What can hang from each mark
K_788: K_802 K_996
K_802: K_788 K_894
K_446: K_392
K_894: K_190 K_802
K_213: K_938
K_996: K_392 K_788 K_938
K_392: K_446 K_996
K_938: K_213 K_996

Every row comes from one small tree of marks. The marks that hang from a mark follow it in brackets, in the order of their numbers. Every link used is in the known rows. Which tree was each row made from?
Known rows
K_802[K_788 K_894[K_190]]: [ -8.5   9.1  -2.9  13.3 -21.3 -40.8   2.8  13.8  27.2  -0.3  16.1  -7.4
   3.1 -30.0  12.0 -21.3   3.8  -1.2 -17.6   5.9]
K_996[K_392 K_788 K_938]: [-37.4  18.3   2.1 -16.9  -5.9  -8.8   7.0 -16.5 -34.8  22.8   5.0  16.8
   8.1   5.5  -5.2  21.2  -1.6 -10.6  -7.7   2.6]
K_788[K_802[K_894]]: [ -0.4  10.5   6.7  -1.3 -22.3 -19.0 -11.0  -4.7  19.2   0.5  15.9 -14.6
   1.9   0.6   0.9 -13.5   8.4 -10.8  13.9  -5.7]
K_392[K_446 K_996[K_788 K_938[K_213]]]: [ -6.4  14.6   8.2   9.1 -18.8 -13.6  25.3  44.7 -30.9   1.9 -32.9  22.1
  -1.1  -9.8  -1.2  20.4   9.6 -22.8  26.8  -6.9]
K_213[K_938[K_996[K_392]]]: [-18.7   5.6  -8.4  -1.8 -18.5  -9.6  16.3   6.9 -17.4   8.0  11.8  15.5
   7.1  32.3 -17.3  -6.3  -2.5 -13.4  26.6   1.1]
K_996[K_392 K_788[K_802] K_938[K_213]]: [-17.9  28.4  -0.4 -25.8  -8.7 -15.0   4.2 -26.6 -22.5  20.0   7.4  16.6
  -3.3  -0.3  -6.7  24.8  -0.3 -15.3  16.9  -1.6]
K_938[K_213 K_996[K_392[K_446] K_788]]: [  2.9  17.1  17.4   3.7  -9.6  -8.2  26.0  27.3 -26.4  -4.6  -9.2  11.0
  -0.6   9.4 -14.1  24.5 -17.9 -17.1  15.3  -0.4]
K_802[K_788[K_996[K_392[K_446]]] K_894[K_190]]: [ -4.8   3.9  -1.0  22.7 -14.4 -66.6   5.4  38.9  43.2  -4.7  16.6   4.6
   0.8 -17.3   8.2 -19.8   6.1  -9.8   7.0  -1.6]
K_392[K_446 K_996[K_938[K_213]]]: [  1.0   2.9  -3.3  17.6 -22.7  -4.3  27.6  39.0 -25.5  -8.5 -29.4  19.5
  -1.3  -4.2  -0.6  11.4  15.2 -23.4  44.1 -15.5]
K_788[K_802]: [ -2.2   6.1   2.0 -10.2 -22.6   2.1  -7.3 -17.4   4.1  10.0   8.4 -12.8
   6.4  10.3  -0.6 -11.1  17.0  -4.2  37.2  -9.7]
K_446[K_392]: [ -9.8  -0.8  12.5   2.2 -16.6  17.3  16.3 -20.8  -2.6  17.6   4.9 -10.0
  16.3  -2.4   1.2  -6.9   4.3 -23.8  11.0   1.2]
K_996[K_392[K_446] K_788[K_802]]: [-16.4   8.1  26.1  -2.9  -8.5 -19.1   6.9   8.1   6.3  14.6   6.1  -5.6
   6.8  13.2  -5.1  12.1   3.8  -1.4  31.3  -4.8]
K_996[K_392 K_788[K_802[K_894[K_190]]] K_938[K_213]]: [-15.3  33.2 -11.7 -15.9  -4.9 -41.4   1.4 -21.2  -1.9  12.1  18.7  21.2
  -9.9 -15.0   5.4  17.3   0.2 -12.1   0.0  -0.4]
K_802[K_788[K_996[K_392 K_938]] K_894]: [-17.3  11.9   0.6   4.8 -19.3 -57.0  -4.3  22.4  14.6   6.3  16.3  11.9
   2.2 -11.9  -5.5  -8.7  -3.7 -24.9 -13.8   5.0]
K_894[K_190 K_802[K_788[K_996[K_938]]]]: [-16.0   7.3 -35.4  -9.6 -23.5 -49.7  -1.7 -11.4  15.9  14.4   4.4  24.7
   0.2 -14.3  19.3 -19.4  36.0   9.2  52.6   3.0]
K_392[K_446 K_996[K_788]]: [ -7.1   3.6  27.2  17.3 -16.0 -12.6  18.7  54.1  -7.8   2.2 -25.5   4.7
   9.1  -1.5   0.9   2.6  12.3 -13.2  23.0  -5.4]
K_996[K_392[K_446] K_788[K_802[K_894]] K_938[K_213]]: [-14.0  23.5   9.4  -3.3 -11.5 -39.0  11.8   9.0  -4.7   4.2   3.8  12.2
  -9.0  -3.2  -6.1  30.2  -7.4 -17.9  14.3  -2.6]
K_788[K_802[K_894[K_190]]]: [  0.0  11.3 -11.0   0.5 -18.3 -26.7 -10.2 -11.1  27.9   1.8  20.4  -7.7
  -1.1  -6.3  12.5 -19.0  18.1  -0.3  19.3  -8.1]
K_996[K_392]: [-16.1   1.7   5.8  -2.6  -7.1   5.1   8.2 -18.2  -9.9   5.2  14.4  -3.4
  11.6   8.4  -2.6  -2.9   2.1 -10.9  11.0  -7.5]
K_446[K_392[K_996[K_938[K_213]]]]: [ -3.2   5.2   3.6   6.5 -16.8   8.0  24.6   1.6 -15.4  14.6 -11.5  17.7
   7.1 -17.2   1.1   2.6  10.3 -40.3  20.1  -2.3]

Write each row's tree
[ -0.2  22.8  16.4  -4.1 -20.3 -24.7  -8.5  23.5  -0.5   6.3   3.6   0.6
   1.0   9.8 -10.0   1.1  -6.2 -10.3  -1.9   7.1] => K_938[K_996[K_788[K_802[K_894]]]]
[-21.8   6.2  24.8   3.5  -5.9 -11.2  18.2  11.7 -10.9   9.5  -1.1  -2.5
  10.2   9.5  -4.1  15.9  -3.7  -6.0  11.0  -2.6] => K_996[K_392[K_446] K_788]
[-29.4  24.2  -7.3 -13.0  -4.8 -42.2  -5.6 -14.0   3.3  21.5  22.1  17.8
  -2.6  -5.0   5.6  10.9   6.3  -3.3  -2.4   1.5] => K_996[K_392 K_788[K_802[K_894[K_190]]] K_938]
[ -4.8  -1.1   2.7   6.8 -12.1 -17.3   7.1  13.6   2.0   0.3   1.2   4.4
   8.3  20.1  -3.2  -6.6  11.0 -18.9  40.2 -15.5] => K_788[K_996[K_392[K_446]]]
[ -8.8  24.3   2.8  -8.1 -14.2 -33.2  -9.8  -5.5  18.1  11.9  14.2  -4.3
   0.4  -9.8  10.6  -7.2  10.3   0.2  -1.2   1.1] => K_996[K_788[K_802[K_894[K_190]]]]
[  7.8  18.4  18.9  -3.1 -11.7 -16.3  16.2  24.0 -10.5   0.7  -3.4   8.3
  -3.9  14.0 -15.1  22.0 -11.6 -13.1  34.7  -2.9] => K_938[K_213 K_996[K_392[K_446] K_788[K_802]]]
[-11.9   6.9  21.9   7.0  -9.5 -11.3  17.7  35.3 -19.8   5.2  -5.2   7.8
   8.0  20.4 -13.0  17.1 -11.7  -7.5  12.5   1.3] => K_938[K_996[K_392[K_446] K_788]]
[-23.9  22.4  -2.6 -23.0 -21.0 -10.2  -7.5 -14.9 -23.8  25.6  -2.5   7.8
   3.5   6.5  -2.7  12.5  12.0  -4.3  15.6   1.3] => K_996[K_788[K_802] K_938]
[ -1.2  15.3  10.6   3.3 -21.3 -20.1  15.7  41.3 -14.5   6.5 -27.7  19.3
  -4.4  -5.1  -2.8  18.3  16.6 -18.3  46.6  -9.1] => K_392[K_446 K_996[K_788[K_802] K_938[K_213]]]
[-27.3  15.0  13.2  -0.5 -11.4 -41.6   4.7  15.9   0.8  12.8   8.2   9.2
  -1.3   6.3  -5.4  23.2  -1.5  -8.9  11.2  -0.9] => K_996[K_392[K_446] K_788[K_802[K_894]] K_938]
[-12.0   3.1 -18.6  -5.3 -12.6 -52.8   0.5 -13.2  34.3  12.1  17.3  16.0
   3.4 -12.8  18.1 -25.2  29.5   8.7  49.8   1.8] => K_894[K_190 K_802[K_788[K_996[K_392]]]]
[ -4.4  14.3  22.1  -4.3 -15.7 -14.4  -3.9  23.2   4.4  15.8  -7.3   5.2
   7.2  -3.8   0.1  -9.0  18.8 -12.6  21.6  -3.0] => K_392[K_996[K_788[K_802]]]
[ -8.3  35.4  -1.9 -18.6 -21.0 -27.1  -3.1 -12.1 -15.0   7.8   2.3   8.9
  -8.4 -12.1  -1.7  18.0  -2.7 -19.6  -1.4   2.7] => K_996[K_788[K_802[K_894]] K_938[K_213]]
[-13.9  21.0  10.7  -1.3 -18.1 -34.3  -6.1  30.2  -1.7  14.6  -5.6  17.7
   0.4 -10.1   0.2   1.6  13.7 -19.3   4.0   0.5] => K_392[K_996[K_788[K_802[K_894]] K_938]]
[  8.5  12.9   0.6  -1.7 -10.9   6.1  17.1   0.5 -24.7  -7.1   4.9  10.0
   0.5   9.7 -12.9   8.5 -12.1 -21.4  16.5  -5.4] => K_938[K_213 K_996[K_392]]
[-14.4  12.5  14.7   6.0  -4.9 -45.6   5.1  14.1  28.0   8.9  16.7  -1.0
  -0.4  -2.1   6.6   5.4   3.7   1.5  14.9  -3.4] => K_996[K_392[K_446] K_788[K_802[K_894[K_190]]]]
[ -5.3  17.4  15.7  -5.9 -15.2  -7.3  14.5   3.2  -5.5  28.1 -10.9  17.9
   4.3 -17.4  -1.3   8.8  11.3 -35.5  21.8   3.4] => K_446[K_392[K_996[K_788[K_802] K_938[K_213]]]]
[ -2.3  18.7  12.6 -11.9 -20.5  -7.3  -5.2  14.0 -13.1  13.1  -1.7   1.5
   5.0  16.6 -11.3   2.4   0.4  -4.9  17.4   4.0] => K_938[K_996[K_788[K_802]]]
[-11.5  14.7  -4.4   5.8 -29.0 -51.5  -7.3  25.2   9.7   3.8   6.3   7.4
   1.5 -15.3  -3.1 -12.6   2.0 -23.5 -12.9   5.9] => K_802[K_788[K_996[K_938]] K_894]
[  0.9  20.3 -26.2 -14.0 -23.2  -7.3   1.1 -14.1 -30.1   1.6  -8.1  18.9
  -1.6   4.8  -1.2   1.0  13.2 -29.9  27.7 -11.9] => K_788[K_996[K_938[K_213]]]
[ 10.9   5.1   5.3  10.9 -13.3   1.4  26.8  22.9 -20.8 -13.0  -5.0   7.8
  -1.0  14.1 -13.8  14.7 -11.9 -18.6  33.4  -9.1] => K_938[K_213 K_996[K_392[K_446]]]
[-10.8  15.6 -24.3   6.9 -24.6 -59.5  -5.7  20.0  18.9   4.3  10.5  15.9
  -1.8 -22.8  10.3 -19.1  12.4 -12.3  -6.3   2.6] => K_802[K_788[K_996[K_938]] K_894[K_190]]
